What can hang from each mark
H: C Q
B: J
L: Q
C: H X
J: B F X
X: C J
Q: L

Known rows, with every way that one mark hangs from another
(B (J F (X (C (H Q))))): [ 0.77  0.03 -4.47  2.87 -0.91  0.16 -1.10 -3.04 -2.29 -3.31  0.47 -1.79
  0.21 -0.88  1.31 -3.06 -0.07 -3.49]
(H (C (X (J F))) (Q L)): [ 1.88  0.45 -2.74 -0.09 -3.82  0.58  0.89 -1.73 -0.73 -3.24  0.31 -2.55
 -0.49 -2.19  2.55 -1.89  2.38 -4.12]
(H (C X) (Q L)): [ 2.00  0.43 -1.07 -1.12 -3.54 -0.43  0.50 -1.08  1.07 -1.64  0.12 -1.92
  0.32 -2.08  1.59 -1.61  0.75 -3.40]
(H Q): [ 0.60  0.32 -1.46  0.64 -1.31 -1.36  0.08  0.02  1.39 -2.24 -0.75 -2.55
  0.11 -0.75  2.05 -1.31  0.99 -2.36]
(B (J F X)): [-0.33  0.63 -3.02  3.70 -1.22 -0.63 -1.02 -0.40 -3.71 -2.57  0.20 -2.45
 -0.38  0.48  0.68 -2.29  0.07 -2.68]
(B (J F (X (C (H (Q L)))))): [ 0.43 -0.26 -4.27  2.46 -1.29 -0.55 -0.62 -4.41 -1.66 -2.65  2.06 -1.17
 -1.02 -1.72  1.02 -2.90  0.61 -3.56]
(J B F (X (C (H (Q L))))): [ 1.17 -0.18 -7.05  2.15 -1.71  0.19 -0.26 -3.63  0.13 -1.28  1.33 -0.97
 -0.45 -1.34  0.98 -3.86  2.08 -3.83]
(H (C (X (J B))) Q): [ 2.77  1.29 -3.23  0.48 -2.88  1.81  0.39  0.57 -0.03 -2.36 -0.55 -2.01
  0.93 -1.29  2.70 -1.90  1.63 -4.48]
(X (C (H Q)) (J F)): [ 0.83  0.04 -4.00  1.65 -0.49  1.35  0.31 -2.68  0.35 -3.77 -0.35 -1.60
 -0.37 -1.34  2.53 -2.18  1.68 -3.60]
(L Q): [ 0.02  1.26 -1.21  1.56 -1.71 -1.04  0.18  1.42 -0.17 -1.38 -1.07 -2.24
 -1.04 -1.59  1.83 -1.94  0.02 -2.68]
(J F (X C)): [ 0.65 -0.47 -4.73  3.93 -1.38  1.02 -0.65 -0.93 -1.36 -2.03  0.39 -1.22
 -0.52  0.43  0.06 -3.03 -0.20 -2.81]
(B (J F (X C))): [ 0.19 -0.05 -4.07  4.29 -0.82  0.81 -1.18 -1.34 -2.86 -2.07  1.09 -1.04
 -0.69  0.45  0.17 -2.78 -0.96 -3.10]
(J B F (X C)): [ 0.87 -0.11 -6.91  4.01 -1.23  1.62 -0.81 -0.53 -1.11 -0.78  0.36 -0.90
 -0.21  0.78  0.24 -3.69  0.47 -3.43]
(H (C (X (J B F))) (Q L)): [ 2.15  0.86 -4.99 -0.05 -3.62  1.19  0.71 -1.39 -0.50 -1.99  0.31 -2.28
 -0.23 -1.81  2.72 -2.60  3.07 -4.73]
(Q L): [-0.55  0.30 -0.59  1.08 -0.98 -1.30  0.52 -0.80  1.33 -0.82  0.79 -0.99
 -1.42 -0.69  0.56 -0.99  0.84 -2.25]
(H C): [ 0.36 -0.01 -0.78  0.11 -1.72  0.62 -0.15  1.44  1.03 -1.88 -1.65 -1.85
  0.19  0.08  1.42 -1.48  0.41 -2.33]

Rows
[ 1.18  1.27 -2.62  0.68 -2.03 -0.50  1.21 -3.68 -1.21 -3.22  0.50 -2.07
 -0.20 -2.63  2.08 -1.51  2.31 -3.94] : (C (H (Q L)) (X (J F)))
[ 1.35  1.35 -0.98 -0.31 -1.75 -1.58  0.77 -2.91  0.59 -1.60  0.35 -1.42
  0.53 -2.45  1.09 -1.13  0.64 -3.34] : (C (H (Q L)) X)
[ 1.11  2.13 -4.53  2.10 -0.77  1.61  0.53 -1.23 -2.28 -1.84 -1.21 -1.42
  0.97 -0.42  1.43 -2.13  1.50 -4.28] : (C H (X (J B F)))
[-0.07  0.92 -4.87  2.59 -0.63  1.06  0.21  0.29 -0.85 -1.75 -0.64 -1.95
 -0.73  0.39  2.09 -2.14  2.52 -3.50] : (X (J B F))
[ 1.21  1.79 -4.76  2.61 -1.36  1.43  0.41 -0.12 -2.20 -1.46 -0.54 -1.62
  0.27 -0.05  1.52 -2.11  1.30 -4.17] : (C (X (J B F)))
[ 1.55  0.07 -7.29  2.57 -1.26  1.04 -0.73 -2.24 -0.52 -1.95 -0.22 -1.63
  0.79 -0.52  1.37 -3.94  1.39 -3.71] : (J B F (X (C (H Q))))
[ 0.42  0.54 -5.82  3.42 -1.63  0.13 -0.67  0.40 -1.94 -1.20 -0.44 -2.24
  0.19  0.85  0.73 -3.17  1.60 -2.91] : (J B F X)
[ 0.71 -0.03 -2.24  2.50 -0.97 -0.66 -0.38 -3.91 -0.53 -2.32  2.79 -0.33
 -0.96 -2.08  0.60 -2.00 -0.09 -3.31] : (B (J (X (C (H (Q L))))))
[ 1.83  1.97 -5.09  1.26 -1.49  0.80  0.46 -1.88 -1.58 -2.67 -1.04 -2.38
  1.27 -1.36  2.56 -2.32  2.35 -4.51] : (C (H Q) (X (J B F)))
[ 1.45  1.71 -4.86  0.76 -1.87  0.06  0.95 -3.31 -0.94 -1.94  0.46 -1.64
  0.09 -2.17  2.26 -2.21  2.96 -4.64] : (C (H (Q L)) (X (J B F)))
[ 0.59 -0.20 -2.06  0.23 -0.70 -0.48  0.48 -3.40  2.74 -1.52  1.02 -0.28
 -0.87 -2.10  1.23 -1.70  0.66 -3.07] : (X (C (H (Q L))))
[ 1.85  1.83 -0.82  1.16 -1.33  0.17  0.92 -1.67 -0.73 -3.54 -0.36 -1.91
  0.95 -2.02  2.02 -0.67  0.93 -3.63] : (C (H Q) (X J))
[ 1.35  0.61 -4.25  1.75 -0.01  1.76  0.36 -1.77  1.65 -2.19  0.36 -0.48
 -0.14 -1.27  2.25 -1.99  1.52 -4.03] : (X (C (H Q)) (J B))
[ 1.73  1.30 -4.67  1.30 -2.51  2.72  0.20  0.65 -1.81 -1.84 -1.38 -1.93
  0.64 -0.07  1.93 -2.58  1.55 -4.38] : (H (C (X (J B F))))
[ 1.06  0.22 -2.04  1.71 -0.24  1.18  0.58 -2.09  1.38 -3.39  0.37 -0.79
 -0.43 -1.65  2.13 -1.24  0.98 -3.39] : (X (C (H Q)) J)
[ 1.10  1.96 -0.27  2.06 -0.57  0.90  0.94 -1.08 -1.46 -2.79 -0.50 -0.93
  0.62 -1.18  0.88 -0.44  0.12 -3.38] : (C H (X J))
